What can hang from each mark
k_889: k_882 k_906
k_104: k_95 k_736
k_641: k_351 k_882
k_129: k_999
k_999: k_129
k_917: k_660 k_736
k_351: k_95 k_641
k_882: k_641 k_889
k_660: k_228 k_917
k_906: k_889 k_999
k_95: k_104 k_351

Every row comes from one small tree of marks. Brackets hold a mark, then the marks that hang from it, in the order of their numbers. Every link used is in the known rows. Which tree was each row made from?
Known rows
[k_906 [k_889 [k_882 [k_641 k_351]]] [k_999 k_129]]: [ 29  -6 -47 -10  12   8  21  21   5 -19  -8  -3  29 -23 -14  -3 -22 -84
  10  17 -21 -19  22  26  16  65  88 -40  54]
[k_906 k_889 [k_999 k_129]]: [ 22  -2 -33 -15   6  12  26   8 -15   7  -6   1  12  -7   6  19 -14 -50
  -9   1   0   5  22  12 -13  20  57 -64  33]
[k_129 k_999]: [  1   6  22   2   1 -12   6  -1  -1  -6  -5   7  -4   2 -17  -8  23   8
  11   9  13  -8  -2  12  12  -5  10  -2 -23]
[k_641 [k_351 [k_95 [k_104 k_736]]] [k_882 [k_889 k_906]]]: [-37  -8 -63  -9  39 -21 -22 -32  -4  25  -3 -24  37 -34 -39 -84  -9 -33
  51  15  41  -7  10  51  17  22  46 -49 -21]
[k_95 [k_351 k_641]]: [ -8  -4 -17  16  30  -1 -17   0   3   6 -16  -6  34   5 -27   3  -7 -32
   4  11 -18 -20   0  -5 -12  31  15  -8   0]
[k_906 k_889]: [ -7  13 -12  -7  14   3   0 -12 -18  -6  -7  -5   1   1  10   3   3 -17
 -14  -7 -11  -2  18  -3 -13  17  29 -27  20]
[k_641 [k_882 [k_889 [k_906 k_999]]]]: [-26 -21 -26 -23  13 -10  -9 -17  -6  -7  -7   0  14 -42  -7 -28   8 -39
  11   0  -6 -20   5  38  50 -13  45 -53  -5]
[k_660 k_228]: [-26   5   0   2  11  -3 -10   7  -7  22 -25 -10 -17   7  -7  14  -7  -1
  -1   6   8 -16  -1  22  -2 -20  -4 -18 -10]
[k_906 k_889 k_999]: [  1   6 -18  -8   9  12  24  -8 -18 -10 -11   8   6 -11   7   5   7 -37
 -17  -5 -26  -3  29  -1   9   4  58 -59  21]
[k_351 [k_95 [k_104 k_736]] k_641]: [-26 -10 -39   6  25  -2  -9 -44   6  61   0 -26  47 -44 -27 -37 -10 -15
  28   6  29  12  -3  -1  -6  13  26 -37 -26]
[k_641 [k_351 k_95] [k_882 [k_889 [k_906 k_999]]]]: [ -8  -9 -37   7  25 -18   8 -14 -10   4 -13  12  23 -27 -28 -45   0 -53
  51  36  -3 -12  15  40  37   6  63 -58  -1]
[k_660 k_228 [k_917 k_736]]: [-55  18 -23   0   8  -6 -33   8 -32  41 -51 -18  22  15  13 -16   1  11
   6  -3  39 -23   0  26   4 -55   6 -30 -20]
[k_906 [k_889 [k_882 k_641]] [k_999 k_129]]: [ 15 -10 -38 -23   1   9  15   3   2   2  -9 -14  19 -45   3   6 -26 -70
  -4   2 -16 -11   9  24  31  42  73 -45  45]
[k_906 [k_889 [k_882 k_641]]]: [-12   8 -17 -19   9   6 -17 -15  -1 -15  -9 -22   2 -41   4  -7  -7 -37
 -11  -9 -30 -18   3   6  31  40  48  -8  30]
[k_641 [k_882 k_889]]: [-22 -14 -11 -21   6  -7   6  -9 -17   6 -15 -15   6  -5  -3 -23  10  -6
  12  -6  18 -11   7  23   8  -9  27 -22  11]
[k_889 [k_882 k_641] [k_906 k_999]]: [-12 -11 -22 -14   0  -4 -31 -11  28 -19   3  -2  15 -71 -16 -12 -11 -54
   8   6 -39 -24 -16  26  86  20  39 -11  -2]
[k_999 k_129]: [ 19  -7 -13  -8  -8  -1   7  15   4  19   5 -10   9   7   2  10 -21  -7
   8   8  26   6  -3  17 -21  15  -3  -7  11]
[k_641 [k_351 k_95] [k_882 k_889]]: [ -3  -4 -20   9  18 -13  20  -7 -22  12 -17   2  19  10 -23 -41   3 -23
  49  25  20  -5  17  24  -6  10  43 -29  13]
[k_889 [k_882 k_641] [k_906 [k_999 k_129]]]: [  9 -19 -37 -21  -6  -5 -21   5  31   0   5  -7  19 -69 -10  -5 -32 -65
  14  12 -15 -16 -24  41  64  34  37 -18  10]
[k_917 k_660 k_736]: [-12  16 -28   5 -12   5  -4 -16 -22  28   4  -4  56 -34  11 -33 -24   6
  12  -1  27  21  -6  -9   3  -8   9 -26   9]
[k_906 [k_889 [k_882 k_641]] k_999]: [ -7  -3 -25 -18   8  10   3 -13  -1 -19 -12  -8  10 -53   1  -1  -5 -61
 -11  -7 -42 -19  16   3  53  30  81 -42  31]
[k_351 [k_95 k_104] [k_641 [k_882 [k_889 k_906]]]]: [-47 -14 -55 -10  28 -16 -35 -48 -10  43  -1 -14  55 -52 -43 -45  -8 -50
  32  14  12 -15 -27  46  16  15  25 -53 -33]
[k_906 [k_889 [k_882 [k_641 [k_351 k_95]]]] [k_999 k_129]]: [ 35   1 -49   1  16   4  26   5  -3  10 -13  -2  27 -31 -20 -15 -35 -86
  31  35 -15  -2  19  21  17  63  92 -48  47]
[k_917 k_660]: [  3  14  -7  13 -12   2   8  -5 -16  16   8   6  21 -14  -1 -11 -23  -7
   2   8  15  18  -8  -1   3   5   2 -10   6]
[k_351 [k_95 [k_104 k_736]] [k_641 [k_882 k_889]]]: [-46 -28 -52 -15  31  -9  -2 -52 -10  63 -14 -40  53 -49 -29 -62   1 -22
  39  -2  45   2   3  26   4   5  49 -56 -15]
[k_882 k_889]: [-14 -18  -2 -23   9   4  -8 -15 -15  18 -22 -21   0   0  14  -9   9   4
   5  -9  -3   0   3  12   3 -12  28 -11  10]
[k_104 [k_95 [k_351 [k_641 [k_882 [k_889 k_906]]]]] k_736]: [-42   0 -58 -21  61 -11 -48 -46   0  25 -25 -56  44 -70 -27 -36  17 -30
  35  22  19 -30   6  24  31  40  67 -36 -10]
[k_882 [k_641 [k_351 k_95]] [k_889 [k_906 k_999]]]: [ -3 -20 -28  -2  48 -16  -6 -15   6  23 -27  -5  43 -46  -9 -24   5 -64
  44  26 -47  -7  -2  32  55   7  71 -39   6]

Which tree is each row?
[-10  15 -26  -1  30   7 -16 -19  -1  13 -23 -38   5 -21 -13 -20   3   2
  18  20  17  -4  20 -14  11  29  44 -11  -8] : [k_104 [k_95 k_351] k_736]
[ -3   0 -37  21   7  -3 -10  -5  11   5   4   1  32 -21 -49 -47 -28 -54
  30  26 -10 -12 -13  19  26  50  38  -7  -6] : [k_889 [k_882 [k_641 [k_351 [k_95 k_104]]]]]
[ 16   0 -36 -23 -19  17  16  -2 -13 -10  -5  -6  -6 -21  -2  -2 -32 -51
  -7   7   6  -7  24  20   4  42  67 -56  35] : [k_906 [k_889 k_882] [k_999 k_129]]
[-35 -20 -47  -6  38 -12 -26 -13  -5  -1 -23 -10  45 -35 -37 -24  -1 -69
  15   9 -24 -39   4  30  37  13  63 -63  -2] : [k_95 [k_351 [k_641 [k_882 [k_889 [k_906 k_999]]]]]]
[ 15   4 -16  21  11  -9  -4   0  12   3  -8  -4  17 -22 -29 -28 -21 -39
  41  31 -15  -8  -4  12  31  45  35  14  12] : [k_889 [k_882 [k_641 [k_351 k_95]]]]
[-14 -10 -45   8  21  -6 -12 -19  19  18  -1 -26  35 -43 -40 -66 -22 -37
  45  12  16  -4   2  14  34  50  48  -9  -9] : [k_889 [k_882 [k_641 [k_351 [k_95 [k_104 k_736]]]]]]
[ -8   5 -20 -14 -13  19   7 -23 -16 -28 -10   6 -13 -26  -3  -7 -13 -41
 -14   2 -20 -17  26   4  27  29  67 -49  22] : [k_906 [k_889 k_882] k_999]
[ 14 -16 -52  -1  17 -16  16   2  -5  21  -8   5  31 -18 -30 -38 -18 -63
  56  39  20  -5   9  60  14  20  60 -62  11] : [k_641 [k_351 k_95] [k_882 [k_889 [k_906 [k_999 k_129]]]]]
[-29  -2 -53  -8  43  -2 -28 -26  -8   6 -27 -18  50 -61 -41 -13  17 -64
  21  34 -20 -37   0  24  44  28  80 -66 -10] : [k_104 [k_95 [k_351 [k_641 [k_882 [k_889 [k_906 k_999]]]]]]]
[-24  -1 -56   2  30 -13 -44 -29  33  15   9 -23  39 -65 -45 -71 -29 -50
  45  17   5 -11 -12  35  54  53  37  -9 -23] : [k_889 [k_882 [k_641 [k_351 [k_95 [k_104 k_736]]]]] k_906]
[-34 -13 -48   5  40   3 -25 -16   9  22  -9 -30  52 -16 -39 -34 -15 -30
   4  -7  12 -17   6  -1 -10  35  32 -28 -17] : [k_95 [k_104 k_736] [k_351 k_641]]
[-37  24 -29   8  -1   1 -13  -6 -32  53 -25 -12  35 -25   7 -15 -32   4
   7   3  40   4  -5  13   4 -29  10 -40  -1] : [k_917 [k_660 k_228] k_736]
[  9 -22 -49 -18  17 -13  14  20   4  -8  -2   3  35 -13 -21 -28  -9 -61
  30  26  17 -21  11  55  14  17  54 -53  19] : [k_641 k_351 [k_882 [k_889 [k_906 [k_999 k_129]]]]]
[-32 -15 -32 -21  28 -19 -33 -30   0  14  -5 -17  40 -48 -13 -22  14 -30
  18   4   3 -26 -14  37  18   8  22 -26  -4] : [k_351 [k_641 [k_882 [k_889 k_906]]]]
[ -6 -10 -41  12  43  -9   5  -8  16  32  -1 -22  55 -30 -26 -48  -5 -34
  39   8   9  10   2  10  15  26  42 -18  -6] : [k_882 [k_641 [k_351 [k_95 [k_104 k_736]]]]]
[ 28  -6 -47   9   9 -14  -9  10  28   9   2   2  30 -50 -34 -27 -41 -78
  51  45 -15  -8 -13  43  50  52  48 -22  10] : [k_889 [k_882 [k_641 [k_351 k_95]]] [k_906 [k_999 k_129]]]
[-32  -9 -46 -17  51   0 -18 -34 -11  30 -37 -59  42 -47 -26 -30  20 -16
  33  19  24 -25  20   5  11  33  77 -38   6] : [k_104 [k_95 [k_351 [k_641 [k_882 k_889]]]] k_736]
[  3  -4 -30  24  33  -5   5   7   9  20   2   8  51 -13 -39 -28 -11 -49
  30  15 -14   2 -12  13   6  25  25 -15  -7] : [k_882 [k_641 [k_351 [k_95 k_104]]]]
[-12  -1 -24  -6 -19   0 -27 -18  13 -29   7   8 -10 -48 -20 -20 -19 -37
   5  13 -19 -21  -6  24  61  15  28 -22 -14] : [k_889 k_882 [k_906 k_999]]
[-25 -22 -19 -16  21  -9   2 -19 -11  19 -12 -19  38 -24 -12 -13  18 -19
  13  -1  10 -18  -2  18  -3   4  32 -26  12] : [k_351 [k_641 [k_882 k_889]]]
[ -5  10 -45  31   8  -8  21   5  -6  -2  13  23  33  10 -56 -52 -18 -38
  33  29  27  -3   5  24 -14  26  16 -34 -17] : [k_641 [k_351 [k_95 k_104]] k_882]
[ -6  -1 -39  18  26  -3   7 -16   2  24   2 -12  34  -7 -33 -57 -11 -19
  36  16  32  12  16   6 -12  22  27 -26 -17] : [k_641 [k_351 [k_95 [k_104 k_736]]]]
[-31  -9 -51   8  20 -12   2 -35   5  47  10 -19  55 -50 -39 -51  -9 -22
  37   6  48   2   1  11  -1  19  25 -48 -26] : [k_351 [k_95 [k_104 k_736]] [k_641 k_882]]
[-21 -21 -16 -24  16  -1 -19 -22  -5   5 -17  -8   8 -33   5 -10   6 -33
   7  -1 -27 -10   3  30  44 -17  48 -42  -3] : [k_882 [k_889 [k_906 k_999]]]
[-23  -3 -31   2  12  -1  -3 -34  -1  43  -2 -23  17 -26 -17 -45 -15  -2
  25   1  35  16   5   7   3   4  21 -34 -27] : [k_351 [k_95 [k_104 k_736]]]
[-20 -16 -22  -4  18 -11   5 -35 -19  47 -20 -15  35 -29 -17 -26   7 -21
  40  16  20  -4  -3  19  -3   5  36 -35   5] : [k_351 k_95 [k_641 [k_882 k_889]]]
[-14  -1 -33  18  23 -10  -5  10   2  -8  -7   4  36  -4 -41 -14  -9 -39
  11  11   4 -29   2   3  -8  33  13 -17   0] : [k_95 [k_351 [k_641 k_882]]]
[-26 -21 -12 -32  38 -14 -42 -18  10  23 -16 -30  26 -47  16  -3  13 -28
  11 -15 -33 -14 -25  33  47  -2  25  -4   7] : [k_882 k_641 [k_889 k_906]]
[-13   1 -33   3  28 -24 -12 -16 -10   9  -9   0  19 -15 -25 -51  -1 -31
  51  31  10 -14   1  45  14  18  31 -28  -1] : [k_641 [k_351 k_95] [k_882 [k_889 k_906]]]
[-35   7 -48  -9  48  -8 -49 -30  -8  12 -23 -30  43 -49 -37 -18  14 -43
  25  32  -6 -37 -10  26  23  39  45 -34 -10] : [k_104 [k_95 [k_351 [k_641 [k_882 [k_889 k_906]]]]]]
